In the rows, 128 means zero.
Known rows, with every step that occurs:
X -> C: [106 135 149 220 159 174 135 146 122 135 103 122 170 153 120 171 100  84
 177 118 138 115 125 149 119 163]
H -> Q: [109 142  96 150  86 128 123 125 120 154 157  93 159 114 140 192 117 104
 117 149 118 174 174 157 108  73]
X -> C -> N: [116 131 150 168 158 173 127 149 117 145 119 123 136 170 130 136 102 113
 156 114 120 103 111 123 115 154]
U -> X -> C: [126 138 101 214 182 204 160 153 157  99 114 125 191 139 105 158 123 148
 181 130 126 132 126 145 140 134]
H -> E -> Z -> N: [159 113  55  84 109  96  93  95  98 107 128  94 126 157 122 137 103 170
  90 161 155 119 191 133 165 116]
Q -> X: [ 96 163  41 174 107 197 130 174  95 103 131  96 148  64 140 130 131 115
 167 168 151  99 114 127 104  92]
V -> C -> N -> Z -> E -> H -> Q: [146 150 208  65 155  63 145 120 163 129 156 138 106 143 124  83 153 127
  86  71 143 160 100 138 139 167]
Q -> X -> C -> N: [107 143  93 174 144 210 142 187 112 124 128 127 125 112 139 112 121 133
 173 122 127  80 100 105  99 136]
V -> C -> N -> Z -> E: [158 145 169  64 166 101 159 102 121 111 106 134 102 177 144  69 138 145
 123 112 159 136  88 128 141 175]
Q -> C -> N -> Z -> E: [143 115 179  70 155  76 157 102 135 137 103 139  97 129 120  68 123 108
 117 145 111 112 127  87 140 158]
V -> C -> N -> Z: [122 130 152  73 199 120 134 121 119 118 111 122 113 176 148 112 163 140
 153 121 174 156  61 136 124 185]
H -> E: [129 130  60 127 130 112 127 145 111 123 158 111 161 171 133 146 105 109
 139 189 124 114 180 130 131 101]
U -> A -> F: [ 99 148  86 160 101 165 119 129  94  84 128 140 124  82 122 105 129 143
 146 192 171 121 152 157 169  93]
Z -> E -> H -> Q -> X: [131 187 122 164  51 118 142 164 148 119 171 114 136  51 107  95 109  94
  79 107 116 106 164 137 131  77]
X -> C -> N -> Z: [106 116 173 134 190 137 136 134 133 145  96 140 135 183 123 132 137 102
 167  89 135  99  75 124 128 168]
V -> C -> Q -> X: [117 140  77 135 122 188 129 141 118 118 146 132 124 136 172 141 151 169
 186 150 152 172 103 143  96 147]
E -> Z -> N -> C -> Q: [142  99 134  82  84 134  71  79  91 121  88 114 115 126 119 142 146 186
  82 114 158 169 120 141 146 109]
V -> C -> Q: [124 134 117 133 131 158 113 111 119 133 136 127 135 180 165 165 136 151
 170 148 152 193 117 158 108 161]
X -> C -> N -> Z -> E -> H -> Q: [134 137 225 130 145  78 145 138 175 151 134 155 122 158  99 105 126  91
  99  42 103 103 111 130 145 147]
A -> F: [113 135  87 153 115 179 119 122 113  96 113 138  86  96 147 135 130 123
 141 181 154 120 123 153 130 108]
H -> E -> Z: [137 121  61 114 131  98 108 135 117 105 147 100 148 178 104 162 115 147
 144 164 145 128 193 135 158 111]
A -> U -> X -> C: [159 110  97 216 173 153 148 122 157  87 147 158 137  98 129 195 106 159
 162 155 107  93 141 145 120 156]
N -> Z -> E -> H -> Q: [121 158 180 120  97  45 140 118 163 131 132 126 145 107  93 111 143  70
  88  81 130 122 126 154 153 104]
F -> J: [158 148  29 192 132 159 123 154  87 124 105  94 127 127 143 141  92  80
 144 160 133 139 167 141 131 125]
Q -> C: [108 115 142 163 153 136 121 128 120 145 116 104 153  94 123 153 107  91
 157 176 134 147 153 118 115 159]
C -> Q: [108 139  79 144  76 153 105 110 110 150 138 109 148 164 153 169 129 130
 159 166 114 155 137 149 111  94]
N -> Z -> E -> H -> Q -> C: [120 132 214 119 121  29 143 117 180 141 130 145 138  87  87 109 137  66
  93  85 122 136 141 132 154 143]

Rows:
[146 112 174  60 116  53 150  96 157 167 139 145 102 118 133 109 124 114
  84 127  89 158 169  98 128 117] => H -> Q -> C -> N -> Z -> E
[143 151 135  66 120  93 159 104 116 124 106 121 109 162 127  65 134 123
 103 127 125  90 102 118 143 106] => C -> N -> Z -> E
[133 107  98  86  74 162  78 107  86 107  98 120 100  87 128 122 160 200
  95 115 163 150 109 126 136  97] => E -> Z -> N -> C -> Q -> X
[127 123  90 191 152 198 152 134 168 119 130 144 181 176 125 170 139 174
 184 128  98 155 124 145 127 120] => U -> X -> C -> Q
[ 96 145  91 217 142 213 147 185 118 114 114 129 159  92 130 141 116 105
 190 122 146  89 112 125 107 138] => Q -> X -> C
[141 139  84 122  94 141  79  79  80 106  89  63 119 100 117 145 111 163
  90 139 181 132 145 154 153 127] => E -> Z -> N
[141 168 164 161  81 126 152 174 162 133 173 141 119  85 106  80 103 112
  84  68  92  86 151 116 130 108] => Z -> E -> H -> Q -> X -> C -> N
[100 120 118 126 134 141 148 161 145 151 141 151 124 111 142 149 153 125
 148  83 113 126 109 111 100 104] => H -> Q -> X -> C -> N -> Z
[168 106 100 179 171 150 142 121 152  89 159 159 112 119 139 169 108 181
 148 156  91  86 128 125 114 152] => A -> U -> X -> C -> N
[129 110 100 102  70 175  98 112  84 129 104 138 121  76 167 108 155 162
  86 140 141 139  93 122 106  88] => Z -> N -> C -> Q -> X
[110 121 134 198 122 173 118 127 132 155 120 143 161 189 134 184 111 117
 187 120 107 139 130 147 111 141] => X -> C -> Q
[109  94 163  69 145  73 126 111 152 176 148 127 116 120 140 154 146 113
 113 131 105 176 145 104 110 126] => H -> Q -> C -> N -> Z
[138 101 134  99  76 145  89  84  83 144  96 129 132 116 156 128 139 151
  78 140 139 160 102 136 115  97] => Z -> N -> C -> Q
[156  88  58  56  88 116  91 127 103 111 136 149 108 134 135 120 153 202
 100 136 138 133 155 108 144  89] => H -> E -> Z -> N -> C -> Q -> X
[141 133 186 130 159 116 165 121 138 131  85 155 117 189 112  87 121 108
 138  83 117  82 101 116 144 154] => X -> C -> N -> Z -> E
[148 147 197 113  90  68 135 133 165 155 174 121 109  86 105  83  95  95
  55 112  86 127 175 112 134 124] => Z -> E -> H -> Q -> C -> N
[112 103 150 124  97 148 112 139 108 140 122 146 157 152 136 155 158 119
 142 135 121 174 103 138 109  90] => N -> C -> Q
[128 125 213  85 160  58 134 125 159 143 121 138 107 102  97  60 130  94
 105 113 118 103 105  94 146 177] => Q -> C -> N -> Z -> E -> H
[163  77  94  52  98  92  83  98 107 121 128 141 117 174 127 137 140 186
  86 138 135 152 167 121 156 101] => H -> E -> Z -> N -> C -> Q
[117 114 141 110 155 133 120 131 114 150 133 103 120 117 139 121 107 117
 136 174 116 135 137  95 114 156] => Q -> C -> N
[122 108 142 100 119 103 119 121 137 177 164 110 118 107 147 162 112 121
 105 154  91 179 180 106 101 117] => H -> Q -> C -> N
[107 131 114  73 148 113 130 122 107 130 114 105 121 161 135 111 157 119
 137 137 139 112  79 125 123 119] => C -> N -> Z
[ 90 111 207  98 155  48 100 146 177 166 176 123 126  84 105 142 154  84
 102  96 117 160 115 120 123 151] => E -> H -> Q -> C -> N -> Z
[118 155 162 154 146 137 159 184 152 111 123 155 116  95 101  53 141 109
 140  61 129  47  73 102 136 154] => Q -> X -> C -> N -> Z -> E -> H
[195 109 131 141 173 101 178  99 173  81 132 187  95 131 124 123 119 176
 124 121  87  65 119 118 138 151] => A -> U -> X -> C -> N -> Z -> E
